Known rows, with every step that occurs
gine -> dobeb: [  0  42  18  28  -4  10  -6  23  18  -9  14 -10   3  37 -30  14  -4  12
   1  42   9  -7  28  -8   1  18  -7  26 -34  18 -38   6]
fudom -> vezi -> gine: [  9 -13 -34 -31   2  12 -33  -4  36  59  -7  14 -20 -16 -31  66  19  25
  14  43 -21  -4 -11 106 -18 -36  -3 -18  34  36 -58  10]
busap -> fubod -> gine -> tobi -> fudom -> feveda: [ -7 -23 -19 -19  44 -32  13  61   2  30  29 -25  32 -42  32  34  43 -32
 -16 -50 -12  10   3  14 -11   9 -10  -6  -3 -24  -4 -24]
busap -> vukola: [-14  -6   5  45  16 -14  23 -60 -25   5   3  10  17  25 -16   1  53 -46
  44 -45 -32 -36   5   2  -8 -14   4  -9  12 -22  47  -7]
busap -> fubod -> gine: [-20 -15 -20  -9  41 -16 -12  13 -15  33  32 -35  10 -47  45  17  52 -28
  -6 -48 -49 -10  66  -1   5  18 -22 -32  -2 -16  -4 -41]
dobeb -> fudom -> tobi -> busap -> vukola: [-22  37 -32  63 -14 -44  52  63 -37  10 -46  42  57  49 -10  41  34 -47
  58 -27 -69 -43   4  16   8  -6  35 -22   8  11  14  -3]
rufe -> gine: [ 39   9  19 -26  26  -9  30  -4  60  16 -29 -10 -32  40 -27  -7  15  -9
   3  19  49  16  10  31  -1  -6  26  14 -14   9  -5  -4]
vezi -> fudom -> vukola -> gine -> tobi -> busap: [-27  13 -29 -22   9  45  47  89  22  13 -58  -1  22  10 -69  85 -61 -24
  46 -14  31  -4 -97  22   8  30  30   7  40  18 -11  30]
tobi -> busap -> fubod -> gine: [-51 -15 -11  46  50 -23  -5  23 -49  31  43 -26  17 -41  27  18  43 -53
   1 -89 -70 -45  72 -16   6   6 -28 -24  33 -48  24 -50]
fubod -> busap: [-14  -7  23  19 -29  22 -28 -53 -19   4  58  43   2  12  -1  -8  23 -35
  11 -15  -2 -29  28   8  28  -7  13  -2   5  -7  22  23]
busap -> fubod -> gine -> feveda: [-31  -2 -10 -27  45 -19   6  36   4  29  42 -31   2 -43  31  23  45 -30
   1 -48 -34  -8  49  11 -13  22 -20 -37   6 -18 -18 -41]
tobi -> gine -> vezi -> fudom: [ 27 -25 -25 -67  12  91   1  12  55 -18 -62 -18 -46 -40 -45  29 -48   2
  -3  17  51  47 -60  76 -76  10  17  -1  11  32 -65  29]
fubod -> gine -> dobeb -> fudom: [ 28  44 -18  -5  11 -16  24  16   1  -9 -38 -36   5  17 -19  -8  50  26
   1  42 -55 -30  38  48 -48  27 -33  -8 -38  71 -33 -29]
fubod -> gine -> tobi -> busap: [  2   2   1 -17  35 -27  36  35   4   5 -25 -41  25 -39 -38 -26  66   1
  -6 -22 -44 -30   7  49 -43  28 -22 -15  12   2  30 -34]
fudom -> dobeb: [ -6  18  24  40   4  -8 -23  12  12 -54 -13 -29 -11  -5 -25  22 -53  44
  11  28 -23   0 -21  29  -3  -1  37   4  30  33  12  -2]
vukola -> gine -> vezi -> fudom: [ 24  -8 -11 -80  -1  65  -9   6  57 -11 -63   9 -42 -39 -51  38 -56  19
  29  20  48  37 -71  66 -72  -7  -3   1   1  27 -44  18]
busap -> vukola -> gine -> dobeb: [ 11   2  19  29  14  10   2 -55  16 -20  -7  20  20  17 -39  21  48 -35
  51 -19 -17 -39   4  33 -41  -3  -7   6 -11  -8  21 -11]
vezi -> fudom: [ -2  20 -26 -36  -7  35  41  36 -11  19 -13 -29 -13  17 -31  39 -53  19
  -8   3  23  -1 -74  -4  16  22  13  -6  12  31 -30  34]
fubod -> busap -> vukola -> fudom -> dobeb -> gine -> vezi: [-12  17  43  38 -18  21 -15 -82 -19   0  32  70  -3  40 -39  29  20 -46
  74 -25 -30 -19 -22  41 -17 -39  18   7  25   8  41  35]
busap -> fubod: [-37 -18 -12  18  22  -6 -25  26 -13  36  53  -7   9 -32  46  33  18 -35
  -6 -48 -22   1  54 -37  39   5   0 -15  -2 -48  -4 -22]
vezi -> fudom -> tobi -> gine -> feveda: [  2  33 -19 -69   0  43  69  89  33  -2 -39 -13  24  19 -53  77 -57 -17
  22  -5  46  11 -99  52 -11  44  50 -22  34  49 -55  55]
rufe -> gine -> dobeb: [ 39  39  32  -6  24  -1  27  13  72  10 -20 -17 -30  66 -48   3  12   0
   4  48  55  11  30  26   1   6  22  33 -38  22 -32   1]
dobeb -> gine -> fubod -> busap -> vukola -> fudom -> feveda: [ -2  18  44  10  -5  21  -3  -5   1  29  13  54   0  51   6  10  44   0
  34  32 -55 -33  -7  22 -18   2 -19 -15 -19  10  44   4]
vezi -> gine -> vasosu: [ 53  -2   0 -27  -7  -9 -42  63  64  61 -18  15 -18 -12 -36  18 -14  38
  -9  27  27 -21 -11  50   0  -4  12 -25 -35  38 -16 -22]
rufe -> gine -> fubod -> busap -> vukola -> fudom: [ 43  26  35  -6  10  16   3 -41  57  17  -3  22 -25  87 -32  -7  62 -29
   2   1  31  -5  34  18  21  -8  28  15 -24  10  49   0]
vezi -> gine: [ 32 -26  -1 -21  19 -15 -34  24  62  41   0   8  -4 -13 -14  34  -9  32
 -18  19  28 -12   3  53 -24 -18  13 -10   3  18 -20 -21]
tobi -> busap: [-37  -4   3  52  21 -11   3  14 -38   7  20  -1  11  -8  -5   6   7 -33
   6 -55 -36 -38  26 -16   1  -7 -12  -1  34 -37  27 -21]
fubod -> busap -> vukola -> gine: [  -5  -20   30   28  -18   25  -24 -100  -14   -6   49   61   16   11
  -18    2   59  -63   46  -43  -17  -54   21   33   -2  -17   10   -7
    9  -20   50   13]
vezi -> fudom -> feveda: [   0   -6  -23  -31   -2   15   65   61  -19   23  -10  -28   -1   24
    2   47  -74    9  -18   13   56   -1 -111    7   -6    3   12   -7
   12   39  -42   46]
vukola -> gine: [ 37 -19   8 -44  -1  26 -25 -10  46 -30 -24  22   2 -37 -11  19  -5   7
  10   8  18   1 -21  49 -50   3 -11   3  -9   8 -10 -10]
tobi -> busap -> fubod -> gine -> vezi -> fudom -> vasosu: [-59 -10 -30  24  31  -2  13  42 -43  54  20 -32 -10 -31  -7  22  -2 -44
  15 -76 -45 -22  31 -15  -1   9 -27 -40  31 -38   4 -31]
rufe -> gine -> tobi -> fudom -> vukola: [ 42  18  12 -33  32 -14  53  63  94   9 -54  13   3  52 -74  30  10 -25
  21   8  81  50 -58  48  -2  -6  54  56  -3  -5   7  16]

Rows
[ 12   9  27 -27  12 -11  42  83  34  19 -20  36  17   7 -30  29  -1  23
  27  41  -7  18 -94  50 -48   2  -3  23  -9  -9  -1  16]
dobeb -> gine -> tobi -> fudom -> feveda
[-20   6 -11   5  39 -11 -14  24  -6  29  39 -39  11 -29  31  24  50 -22
  -6 -28 -44 -14  81  -6   7  27 -26 -19 -19  -7 -22 -39]
busap -> fubod -> gine -> dobeb
[ 30 -12  21 -32 -16  56 -62 -29  50 -30   3  35  -3 -11  -8   0  32   5
  -9  11   2 -22  27  33 -17  17  -9  -7 -25   5  33 -13]
vukola -> gine -> fubod -> busap
[ 37  53   9 -32 -15 -20  29  46  13  -5 -26  60  61  55 -18  81 -28 -40
  46 -29  28  48 -80  24 -16 -18  23  25  20  46 -14  49]
vukola -> fudom -> tobi
[-50 -13  12  40  22 -21  14  90   3  31  33  -3  40 -40 -29  11  36 -31
  -9 -57 -16 -20  11 -21  26  17  14   8  15 -88  40 -19]
gine -> tobi -> busap -> fubod
[-11  28  42  32   9  -3 -15  26  18 -36 -24 -14 -20  -4 -29  27 -47  62
  37  60 -60  -8 -30  50 -23   8  23  -7  24  36   9  -6]
fudom -> dobeb -> gine
[-17  12 -24  14  30 -17  -8  36 -12  30  27 -31  13 -20  33  28  54 -17
  -5 -19 -59 -20  80  -5   6  24 -24 -20 -28   1 -27 -42]
busap -> fubod -> gine -> dobeb -> fudom
[  6  23  14 -35   5   7  27  65  37  28 -24  39   6   1 -54  40  18  29
  42  45 -38  20 -80  69 -38   4  -8  21   3  -6 -11  19]
dobeb -> gine -> tobi -> fudom -> vezi
[ 39  -6   7 -11  11  59 -19  13  57 -43 -14 -12   2 -11 -28  19  -1  -2
 -21  33  27   5  11  54 -52  33   2  20 -23  26 -57   6]
tobi -> gine -> dobeb
[ -7  18 -39  33 -29  17  -5  48  15  -7 -66  63  24  43 -10  46  15 -23
  51  26 -35 -22   5  25   8   3  24  -1 -16  35  11  -9]
dobeb -> fudom -> vukola -> gine -> fubod -> busap
[ 19  13 -16 -32  -4   1  22  65  39   3 -12  24  27  -1 -70  47  15   5
   4   1  22  45 -96  55 -13 -12  19  51  16 -15 -10  36]
gine -> tobi -> fudom -> vezi
[-31  23 -39 -16   3  40  50  66   0  23 -50 -11   9  37 -45  77 -68 -19
  42  -1  29   7 -84   1  31  24  33   0  35  39 -23  40]
vezi -> fudom -> vukola
[-24  30 -25 -55  -2  44  38  49  20  28 -69  -7 -35   9 -62  48 -72  -3
  52  13  44  56 -78  38 -24  -7  36 -13  26  36 -50  54]
gine -> vezi -> fudom -> tobi
[-20  -4  -4   7   3  45 -31  23  50 -16 -50  50  27  22 -24  53   1 -51
  65   4  10  -4   4  29   9  16  21   4  15  16  33  -1]
fudom -> vukola -> gine -> fubod -> busap
[ 11  21  25 -29   9  -1  31  72  39  18 -22  36  11   3 -47  25  10  28
  32  36 -24  18 -76  45 -37  11  -3  24  -9 -14   5  11]
dobeb -> gine -> tobi -> fudom
[-10  10  19  18 -23  43 -53 -27   5   1  40  20  -8  37   5 -27  55  -2
 -27   6 -22 -33  67 -22  47  19   5 -15 -22  -4  60  -5]
gine -> fubod -> busap
[ 27  35  18  19  10   9 -20  -6  13 -50   0  33   1  49 -39  60 -20  14
  35  -1 -28  19 -75  48 -24 -24  24  44  24  34  30  19]
tobi -> fudom -> dobeb -> gine -> fubod -> busap -> vukola
[  8  46  -1 -22  14 -21  26  55  -4  15 -24  44  50  27 -17  88 -14 -63
  57 -66  -1  43 -50  30 -33 -24   7  11  39  29 -12  27]
vukola -> fudom -> tobi -> busap -> fubod -> gine -> vezi
[ -9  40   4 -14  -1  33  30  54   2  -6 -31 -39 -26  14 -52  59 -86  63
  18  44 -19  -7 -95  32  -1  26  29 -10  28  57 -23  29]
vezi -> fudom -> dobeb -> gine
[ 11  31  10  24   6 -27  42 -27 -17   2 -15  51  59  63 -28  58  34 -74
  75 -66 -13  -3 -52  19 -18 -27  20   8  26  10  37  28]
busap -> vukola -> fudom -> tobi
[ 33 -28   7 -19  -3  83 -53 -22  49 -36   4   9  -6 -12  -2  -9  40 -12
 -41   8   5 -13  38  43 -20  34  10  -8 -15  11  12  -2]
tobi -> gine -> fubod -> busap
[ 26  10   0 -24   2 -10  26  75  42 -12  -9  20  35   2 -59  26   3   3
  -9 -14  42  43 -91  21 -13  -1  25  56   0 -26  12  24]
gine -> tobi -> fudom
[ 15 -21  20 -22   7  13  -7  44  53 -21 -19  22  27 -53 -49  15  14  -3
   6 -15  13 -13 -31  47 -46  14  -2  13   3 -37  19 -16]
vukola -> gine -> tobi -> busap
[-29  -7 -34 -35  41  11  -1  23  -8  47   5 -44 -22 -49  17  31  16 -20
   7 -39 -28  15  31  11 -10  10 -16 -34   5  -2 -28 -22]
busap -> fubod -> gine -> vezi -> fudom
[-31  16  12  37  20 -29  37  33 -12  -1 -21  34  75  19 -27  53  29 -87
  80 -71 -32 -38   0  33  -3   4  36 -24  49 -15  37   8]
fudom -> tobi -> busap -> vukola -> gine
[ 20 -21  14   8   8  11 -64 -14  57  44  29  25  -4  20 -16  16  47  14
 -22   8   2 -48  51  38   7  -9  18 -24  -9   7  39 -27]
vezi -> gine -> fubod -> busap -> vukola
[ 14   8   6  38   5   4   8 -42  10 -19 -21  28  21  26 -37  25  52 -29
  53 -11 -30 -45   3  35 -42  -6  -5   4 -21   0  17 -15]
busap -> vukola -> gine -> dobeb -> fudom
[ 24  34   1 -18  25  -6  14  -2  10 -11 -20 -47   2   4 -22 -12  45  19
  -1  30 -34 -22  38  45 -47  30 -37  -6 -24  59 -26 -23]
fubod -> gine -> dobeb
[  4  45  43  28  -8   1 -21  52  20 -22 -37  -8 -30  -2 -44  17 -51  67
  43  65 -61 -15 -39  48  -7  17  22 -18  -3  50  12  -7]
fudom -> dobeb -> gine -> vasosu
[ 32 -15   1 -18  17   4 -57  32  75  40  -1   0 -11   6  -9  19  17  47
 -41  31  14 -21  36  34  -4  -1   9 -20 -16  19  12 -35]
vezi -> gine -> fubod
[ -1  -9 -23  -6  -5  28 -52 -37  31  61  14  27 -18  10 -35  53  64   8
  15  30 -44 -34  24  96   3 -31   0 -29  27  26 -12   5]
fudom -> vezi -> gine -> fubod -> busap -> vukola
[ 24 -19 -17 -53  14  88  -7  16  59 -37 -67 -27 -49 -42 -54  36 -66  18
   1  27  42  47 -67  86 -77   9  30   1  21  44 -61  28]
tobi -> gine -> vezi -> fudom -> dobeb
[-19  16 -27 -51   0  56  23  21  15  27 -55 -18 -64  -4 -57  28 -72  18
  27  19  43  52 -72  24 -32 -15  13  -3  15  27 -50  39]
gine -> vezi -> fudom
[ 46  27  -9 -40 -24  22 -38 -10  30  37   9  65   3  39 -31  87   7   4
  11  11   2  26 -53  73 -22 -47 -10  22  22  56 -31  36]
vukola -> fudom -> vezi -> gine -> fubod -> busap
